Each row comes from the steps of one path. Every step used is in the known rows, and no mark comes twice. Write the path behind each row, first mark first.
Known rows
s > u > p > f > k > d: -.09 -.17 -.22  .32 -.21  .11  .01  .13 -.52  .15  .09 -.17 -.13 -.02 -.09  .00 -.20 -.03  .08  .10 -.23 -.14 -.13  .01 -.07  .38 -.02 -.43  .03 -.01  .04 -.51  .22 -.06 -.39 -.10
j > d > k > z > q:  .03  .24 -.02  .32 -.13  .08  .00  .26 -.33  .17 -.16  .15  .05  .17 -.16  .14 -.17 -.02 -.11  .10 -.11  .08  .06 -.12 -.03 -.04 -.03 -.10  .05  .02  .12 -.28  .24  .05 -.26  .14
d > k > z: -.04  .24  .05  .33 -.01  .24  .01  .24 -.32  .20 -.14  .12  .02  .06 -.08  .16 -.17 -.03 -.21  .08 -.13  .04  .03 -.15  .00  .09 -.02 -.07  .03  .02  .08 -.25  .27  .00 -.09 -.04
k > f > q:  .04  .13 -.16  .34 -.07  .17  .00  .10 -.35  .31 -.21 -.01 -.04  .04  .12  .20 -.16 -.05 -.07 -.01 -.16 -.04 -.02 -.02 -.11  .19  .05 -.11 -.04 -.01 -.01 -.23 -.05 -.10 -.22  .00
j > v > m: -.06  .17 -.09  .40 -.14  .14 -.20  .07 -.04  .20 -.12  .02  .10  .06 -.12  .07 -.34 -.05 -.34  .03 -.14 -.02 -.03 -.12  .01 -.10 -.03  .20  .11  .05 -.02 -.05  .04 -.19 -.10  .09
q > d > k > f:  .06  .06 -.08  .34 -.01  .23  .05  .22 -.39  .24 -.06  .06  .04  .05 -.03  .09 -.11 -.05 -.24  .18 -.26  .00  .07 -.05 -.09  .09  .04  .18  .01 -.02 -.02 -.29  .48  .03 -.18  .03
f > k: -.03  .00 -.19  .24  .02  .13  .00  .02 -.04  .28 -.29 -.08 -.14  .06 -.09  .06 -.15 -.06 -.12  .03 -.16 -.06 -.06 -.11  .00  .12  .02 -.49  .02 -.01  .08 -.21  .02 -.10 -.12  .05
s > u > p > f > k > d > q: -.07 -.17 -.11  .33 -.18  .10  .02  .17 -.51  .11  .10 -.17 -.11 -.01 -.15  .16 -.20 -.01  .09  .21 -.24 -.15 -.09  .03 -.08  .36  .00 -.46  .02  .01  .03 -.49  .42 -.07 -.43 -.13
p > u: -.07  .04 -.19  .22  .02  .20 -.08  .02 -.15  .28 -.24 -.14  .00 -.19 -.11  .06 -.10 -.05 -.06  .08 -.09 -.12 -.10 -.12  .01  .36 -.08  .17  .01 -.02  .10 -.41  .10 -.08 -.18  .11
s > u > p: -.16 -.15 -.01  .29 -.04  .14 -.13  .12 -.24  .07  .13 -.08 -.02  .03 -.08  .12 -.09 -.05  .05  .00 -.14 -.11 -.25  .08 -.12  .36 -.07  .00 -.09 -.03 -.04 -.38  .08 -.01 -.25 -.01
q > z: -.09  .27 -.12  .26  .02  .16 -.11  .11 -.16  .25 -.17 -.36 -.01  .04 -.11  .05 -.01 -.11 -.13  .05 -.23  .05 -.05 -.17 -.02  .12 -.10  .40  .07 -.05  .05 -.25  .08 -.05 -.04  .10
z > q > d:  .00 -.09 -.29  .27 -.05  .05 -.08  .10 -.21  .25 -.17 -.11  .03  .15 -.16 -.08 -.03 -.10  .02  .16 -.22 -.01 -.06 -.02 -.08  .12 -.02  .36  .01 -.02  .06 -.25  .34 -.05 -.31  .25
r > u > p > f > k > d > q: -.13 -.19 -.12  .30 -.13  .08  .02  .15 -.41  .12  .10 -.15 -.04 -.21 -.23  .10 -.25 -.02  .30  .20 -.26 -.08  .00 -.15  .00  .17 -.01 -.44  .03  .01  .11 -.28  .44 -.05 -.45  .05
k > f > p:  .09  .10 -.09  .36 -.09  .14 -.01  .09 -.30  .23 -.22 -.01 -.15  .01  .01  .27 -.08 -.07 -.08  .05 -.15 -.04  .02 -.03 -.11  .20  .00 -.19 -.05 -.02 -.02 -.22  .04 -.09 -.14 -.01
s > u: -.15  .02 -.07  .25 -.03  .20 -.07  .08 -.25  .28 -.14 -.09 -.06 -.02 -.08  .07 -.06 -.07 -.08  .03 -.10 -.07 -.24  .03 -.09  .36 -.06  .14 -.03 -.03 -.01 -.38  .07 -.06 -.08 -.03
d > q: -.04  .02  .04  .25  .04  .19 -.10  .08 -.12  .21 -.13 -.08 -.01  .07 -.15  .21 -.09 -.05 -.08  .15 -.13 -.04 -.03  .00 -.03  .09 -.02  .11 -.01  .00  .05 -.20  .27 -.04 -.13  .06
m > v > j > d > k: -.01  .13  .08  .59  .01  .22 -.19 -.04  .02  .16 -.26  .08  .06  .07 -.13  .14 -.44 -.09 -.33  .12 -.14  .05 -.02 -.19  .05 -.07  .06 -.04 -.05 -.10 -.15 -.23  .19 -.01 -.06  .04
m > v > j: -.05  .03 -.02  .58  .08  .23 -.28 -.09 -.09  .20 -.25 -.04 -.03  .05 -.08  .06 -.40 -.09 -.19  .11 -.13  .01 -.09 -.16  .00  .11  .05  .17 -.07 -.08 -.16 -.19  .04 -.11 -.05  .03
u > s: -.05 -.22 -.11  .23  .00  .24 -.11  .10 -.14  .10  .01 -.08 -.05  .11 -.09  .06 -.09 -.06 -.04  .02 -.13 -.02 -.09 -.04 -.04  .11 -.03  .00  .01 -.02  .07 -.22  .07 -.05 -.24  .39
d > q > f > k > z:  .00  .02 -.07  .33  .03  .19  .02  .26 -.33  .25 -.24 -.05 -.13  .08 -.16  .29 -.10 -.04 -.12  .19 -.29  .01  .08 -.17  .00  .15  .03 -.32  .15 -.01  .11 -.25  .13 -.06 -.30 -.04
v > j > d: -.03  .12 -.06  .40 -.04  .22 -.14 -.04 -.07  .22 -.21  .00  .07  .05 -.10  .01 -.02 -.06 -.21  .09 -.11  .02 -.05 -.14  .01 -.04  .01  .13 -.04 -.07  .10 -.25  .02 -.03 -.08  .02
k > z: -.06  .15 -.08  .30  .00  .25 -.09  .17 -.40  .24 -.15  .05 -.04  .05 -.06  .04 -.10 -.04 -.11  .09 -.11  .04  .00 -.12 -.02  .14 -.03  .16  .02  .01  .10 -.24  .07 -.05 -.08  .00
r > u > p > f > k > d: -.14 -.18 -.24  .28 -.16  .08  .01  .11 -.41  .16  .07 -.15 -.06 -.22 -.17 -.05 -.26 -.04  .28  .09 -.24 -.07 -.05 -.18  .00  .18 -.02 -.42  .05 -.01  .12 -.30  .26 -.06 -.42  .08
u > p > f > q > d > k > z: -.03 -.06 -.21  .42 -.02  .13  .10  .26 -.32  .11  .05 -.10  .12  .09  .01  .23 -.18 -.06 -.01  .09 -.37 -.02  .05 -.17 -.04  .13  .03 -.03 -.03 -.06  .06 -.37  .49 -.04 -.50 -.03
s > u > p > f > q: -.15 -.16 -.15  .33 -.06  .09 -.01  .07 -.21  .16  .06 -.27 -.01  .00  .01  .30 -.16 -.07  .13 -.06 -.22 -.14 -.25  .03 -.13  .39 -.04 -.08 -.09 -.10 -.02 -.46  .01 -.08 -.46 -.06
k > z > q: -.01  .13 -.13  .31 -.07  .09 -.09  .20 -.44  .22 -.13  .05 -.04  .16 -.11  .07 -.12 -.03  .04  .10 -.09  .02 -.02 -.09 -.07  .14 -.04  .11  .03  .03  .11 -.24  .08 -.05 -.25  .13
v > m: -.07  .09 -.06  .41  .03  .15 -.13  .09 -.11  .22 -.09 -.02  .08  .04 -.07  .08 -.32 -.04 -.15  .01 -.13 -.03 -.06 -.14 -.02  .08 -.01  .16  .08  .06  .00 -.02  .06 -.07 -.10  .04
f > k > z > q:  .01  .11 -.25  .31 -.06  .02  .00  .18 -.34  .25 -.28  .04 -.14  .16 -.12  .08 -.17 -.03  .02  .08 -.15  .02 -.01 -.16 -.04  .16  .01 -.53  .05  .05  .16 -.24  .03 -.09 -.28  .10

Which path is each row?
-.07  .33 -.25  .32 -.02  .10 -.05  .08 -.07  .30 -.34 -.39  .01  .05  .01  .12 -.05 -.13 -.07 -.04 -.27  .05 -.08 -.19 -.03  .16 -.05  .15  .03 -.04  .03 -.24  .01 -.12 -.12  .06 -> f > q > z
 .03  .01 -.16  .30 -.04  .05  .03  .16 -.13  .22 -.16 -.05  .10  .16 -.17  .05 -.09 -.07 -.07  .16 -.24 -.01 -.02 -.06 -.06  .07  .00  .13  .02 -.01  .04 -.25  .53  .01 -.31  .22 -> z > q > d > k
-.06 -.22 -.05  .27  .04  .15 -.10  .05 -.17  .08  .21 -.23  .00  .08 -.12  .21 -.16 -.06  .08  .04 -.20 -.10 -.05 -.01 -.06  .08 -.07  .14 -.02 -.09  .07 -.30  .09 -.01 -.39  .09 -> u > p > f
 .05  .24  .01  .52 -.10  .12  .01  .21 -.35  .16 -.15  .08  .13  .16 -.19  .24 -.04 -.03 -.16  .15 -.24  .10  .08 -.25 -.04 -.07  .01  .09  .12 -.07  .13 -.30  .14  .06 -.42  .04 -> v > j > d > k > z > q > f
-.03  .00 -.22  .27  .00  .14  .03  .00 -.10  .34 -.22 -.26 -.01  .02  .01  .23 -.15 -.09  .01 -.02 -.19 -.07 -.08 -.07 -.04  .14  .00  .05  .00 -.08  .08 -.30  .00 -.12 -.31  .04 -> p > f > q
-.15 -.25 -.16  .27  .00  .07  .00  .08 -.21  .14  .09 -.25 -.13  .00 -.11  .24 -.17 -.05  .06  .02 -.22 -.16 -.21 -.01 -.10  .35 -.05 -.47 -.03 -.07  .03 -.48  .02 -.06 -.39 -.06 -> s > u > p > f > k
-.02 -.18 -.28  .28 -.05  .14 -.03  .06 -.03  .12 -.27 -.19 -.11 -.16 -.10  .20 -.06 -.08  .03  .02 -.13 -.12 -.10 -.16 -.02  .42 -.05 -.28 -.04 -.03  .07 -.40  .12 -.15 -.33  .38 -> f > p > u > s
 .00  .05 -.23  .33 -.02  .15  .10  .13  .01  .29 -.34 -.07  .10  .07  .02  .09 -.11 -.10 -.18  .05 -.29 -.02 -.05 -.10 -.01  .12  .06 -.06 -.03 -.02  .01 -.23  .47 -.07 -.23  .06 -> f > q > d > k
-.01 -.13 -.22  .34 -.04 -.03 -.01  .18 -.38  .08  .09 -.11 -.11  .18 -.16  .24 -.22 -.01  .19  .07 -.23 -.05  .01 -.14 -.07  .13 -.03 -.50  .03 -.03  .16 -.34  .04 -.05 -.57  .10 -> u > p > f > k > z > q
 .04 -.15 -.33  .37 -.13  .06  .01  .27 -.39  .11 -.21 -.19 -.12 -.06 -.18  .32 -.01 -.06  .16  .09 -.24 -.05 -.01 -.24 -.07  .45 -.06 -.12  .11 -.04  .12 -.45  .06 -.13 -.65  .44 -> k > z > q > f > p > u > s
-.17  .06 -.19  .32 -.12  .04  .00  .22 -.44  .12  .07 -.44 -.02 -.22 -.25  .10 -.17 -.05  .26  .22 -.37  .01  .03 -.29  .01  .18 -.08 -.19  .09 -.03  .09 -.32  .45 -.05 -.39  .06 -> r > u > p > f > k > d > q > z
 .03  .07 -.26  .29 -.19  .15 -.01  .09 -.35  .30 -.31  .01 -.12  .05 -.08 -.17 -.17 -.04 -.11  .11 -.16 -.04  .01 -.07  .02  .16  .04 -.45  .10  .07  .09 -.24  .22 -.11 -.12  .02 -> f > k > d
 .01 -.06 -.44  .32 -.02  .03  .06  .21 -.44  .32 -.20 -.14 -.11  .12 -.17  .01 -.12 -.06  .03  .22 -.30  .00  .05 -.21 -.03  .13  .02 -.10  .09 -.04  .19 -.39  .29 -.10 -.42  .12 -> p > f > k > z > q > d
-.17 -.18 -.21  .33  .00  .07  .11  .15 -.07  .15  .04 -.23  .16 -.20 -.08  .21 -.19 -.10  .21  .04 -.37 -.05 -.10 -.20 -.03  .15  .00 -.03 -.07 -.11  .02 -.30  .51  .00 -.53  .11 -> r > u > p > f > q > d > k
 .02  .03 -.09  .31 -.04  .19 -.01  .26 -.29  .24 -.26 -.02 -.10  .10 -.19  .23 -.09 -.06 -.17  .20 -.28  .05  .11 -.18  .04  .01  .03 -.31  .16 -.03  .15 -.28  .10 -.02 -.28  .01 -> j > d > q > f > k > z
-.02  .01 -.11  .28  .02  .21  .02  .14 -.08  .23 -.17 -.04  .08  .06 -.11  .01 -.08 -.08 -.22  .14 -.24  .00 -.02 -.09 -.02  .06  .01  .18  .01 -.02  .03 -.25  .54  .00 -.15  .08 -> q > d > k
 .17  .08 -.18  .42 -.13 -.01  .13  .21 -.31  .19 -.23  .00 -.03  .12 -.08  .26 -.07 -.08 -.06  .18 -.26 -.01  .07 -.06 -.15  .15  .04 -.18 -.03 -.02 -.05 -.27  .50 -.02 -.36  .13 -> z > q > d > k > f > p
-.04 -.24 -.16  .27  .05  .09 -.02  .03 -.08  .11  .07 -.24 -.11  .09 -.12  .22 -.20 -.05  .05  .03 -.25 -.13 -.04 -.07 -.04  .09 -.02 -.49 -.01 -.07  .10 -.30  .03 -.06 -.41  .06 -> u > p > f > k
 .01  .01 -.41  .33 -.06  .03  .01  .23 -.38  .28 -.30  .02 -.10  .16 -.14 -.09 -.08 -.06 -.02  .19 -.26  .03  .01 -.18 -.04  .16  .03 -.25  .05  .03  .14 -.28  .30 -.10 -.30  .13 -> f > k > z > q > d
-.16 -.24 -.39  .33 -.04 -.05  .03  .26 -.44  .14  .07 -.14 -.04 -.11 -.23  .03 -.17 -.06  .37  .18 -.34 -.01 -.03 -.29 -.06  .19 -.03 -.23  .00 -.05  .15 -.35  .33 -.04 -.60  .20 -> r > u > p > f > k > z > q > d
 .11  .06 -.14  .35 -.08  .08  .05  .24 -.44  .21 -.05  .03  .06  .14 -.09  .12 -.11 -.04 -.09  .19 -.24  .00  .07 -.01 -.15  .09  .03  .13  .01  .00  .00 -.28  .48  .04 -.34  .15 -> z > q > d > k > f
-.01  .04 -.30  .33 -.07  .09 -.07  .24 -.47  .25 -.16  .02  .00  .15 -.13 -.10 -.03 -.07  .02  .20 -.21  .05  .01 -.12 -.06  .14 -.01  .36  .03  .02  .11 -.28  .35 -.05 -.28  .17 -> k > z > q > d
 .14 -.15 -.35  .38 -.13  .03  .12  .27 -.35  .10 -.15 -.07 -.03 -.08 -.10  .27 -.08 -.05  .02  .18 -.25 -.08  .03 -.16 -.13  .41  .01 -.29 -.03 -.02 -.01 -.47  .53 -.07 -.58  .45 -> z > q > d > k > f > p > u > s
 .03 -.17 -.11  .32 -.13  .10 -.01  .13 -.39  .09  .09 -.16 -.07  .08 -.16  .14 -.23 -.01  .09  .22 -.25 -.10  .08 -.03 -.02  .11  .02 -.46  .05  .02  .10 -.32  .42 -.06 -.44 -.01 -> u > p > f > k > d > q
 .06 -.01 -.17  .28 -.13  .15  .05  .11 -.40  .30 -.18 -.15 -.10  .03 -.17  .08 -.20 -.03 -.05  .26 -.21 -.06  .08 -.07  .02  .11  .04 -.33  .12  .02  .12 -.32  .40 -.10 -.27 -.04 -> p > f > k > d > q
 .09  .32 -.04  .53 -.10  .19  .07  .07 -.21  .22 -.25  .13  .12  .04  .10  .28 -.15 -.02 -.28  .03 -.18  .02  .04 -.16 -.06 -.01  .11 -.33 -.07 -.05  .00 -.27  .09 -.02 -.22 -.12 -> v > j > d > k > f > q
 .04  .24  .02  .65 -.07  .10 -.19  .12 -.29  .12 -.25  .19  .05  .17 -.16  .14 -.47 -.05 -.20  .17 -.12  .12  .03 -.23 -.01 -.04  .06 -.07 -.02 -.06 -.08 -.26  .20  .00 -.21  .09 -> m > v > j > d > k > z > q
 .05  .15  .04  .68 -.07  .13 -.15  .17 -.33  .15 -.21  .08  .05  .17 -.20  .24 -.42 -.07 -.19  .18 -.25  .13  .08 -.26 -.01 -.05  .05  .13  .10 -.11 -.09 -.27  .13  .03 -.38  .10 -> m > v > j > d > k > z > q > f
-.12 -.18 -.21  .36 -.03  .08  .12  .18 -.18  .15  .05 -.25  .10  .01 -.01  .27 -.13 -.09  .02  .04 -.35 -.12 -.19 -.02 -.11  .35  .01 -.04 -.07 -.10 -.05 -.51  .47 -.03 -.50 -.06 -> s > u > p > f > q > d > k
 .08  .18 -.17  .41 -.10  .01  .13  .26 -.30  .21 -.35 -.12 -.02 -.11 -.18  .44 -.08 -.05  .01  .11 -.23 -.05  .04 -.27 -.05  .41 -.06 -.20  .11 -.03  .09 -.44  .24 -.06 -.53  .11 -> d > k > z > q > f > p > u
 .04  .14  .01  .35 -.05  .10  .05  .30 -.40  .19 -.09  .00  .04  .16 -.18  .28 -.11 -.03 -.05  .10 -.25  .05  .06 -.13 -.06  .09 -.04  .07  .16 -.02  .09 -.26  .19  .04 -.43  .11 -> d > k > z > q > f
-.01  .07 -.17  .34 -.13  .06 -.03  .21 -.42  .09  .07 -.44 -.05  .07 -.19  .14 -.14 -.05  .05  .23 -.36 -.02  .12 -.16 -.02  .12 -.04 -.20  .11 -.02  .08 -.36  .42 -.07 -.38  .00 -> u > p > f > k > d > q > z
-.05 -.17 -.15  .31  .00  .08 -.03  .01 -.08  .13  .05 -.26  .03  .08  .01  .29 -.19 -.08  .13 -.05 -.24 -.10 -.08 -.02 -.06  .14 -.02 -.08 -.06 -.08  .05 -.29  .02 -.08 -.47  .05 -> u > p > f > q
 .04  .47 -.09  .39 -.05  .13  .10  .22 -.30  .26 -.21 -.24  .05  .04  .09  .33 -.13 -.07 -.19 -.01 -.30  .06  .05 -.18 -.09  .14 -.01 -.08  .04 -.03 -.05 -.27  .15 -.04 -.17 -.03 -> d > k > f > q > z
 .00 -.02 -.22  .31 -.02  .13  .01  .05 -.06  .28 -.38 -.29 -.08 -.21 -.13  .29 -.01 -.11 -.03  .05 -.23 -.12 -.05 -.18 -.02  .43 -.07  .04  .08 -.09  .05 -.41  .04 -.12 -.35  .10 -> q > f > p > u
 .02 -.04 -.12  .32  .00  .13  .02  .09 -.05  .24 -.37 -.29 -.07 -.20 -.20  .45 -.01 -.09  .00  .18 -.24 -.12 -.01 -.15  .00  .41 -.05  .01  .06 -.06  .05 -.38  .24 -.12 -.39  .06 -> d > q > f > p > u
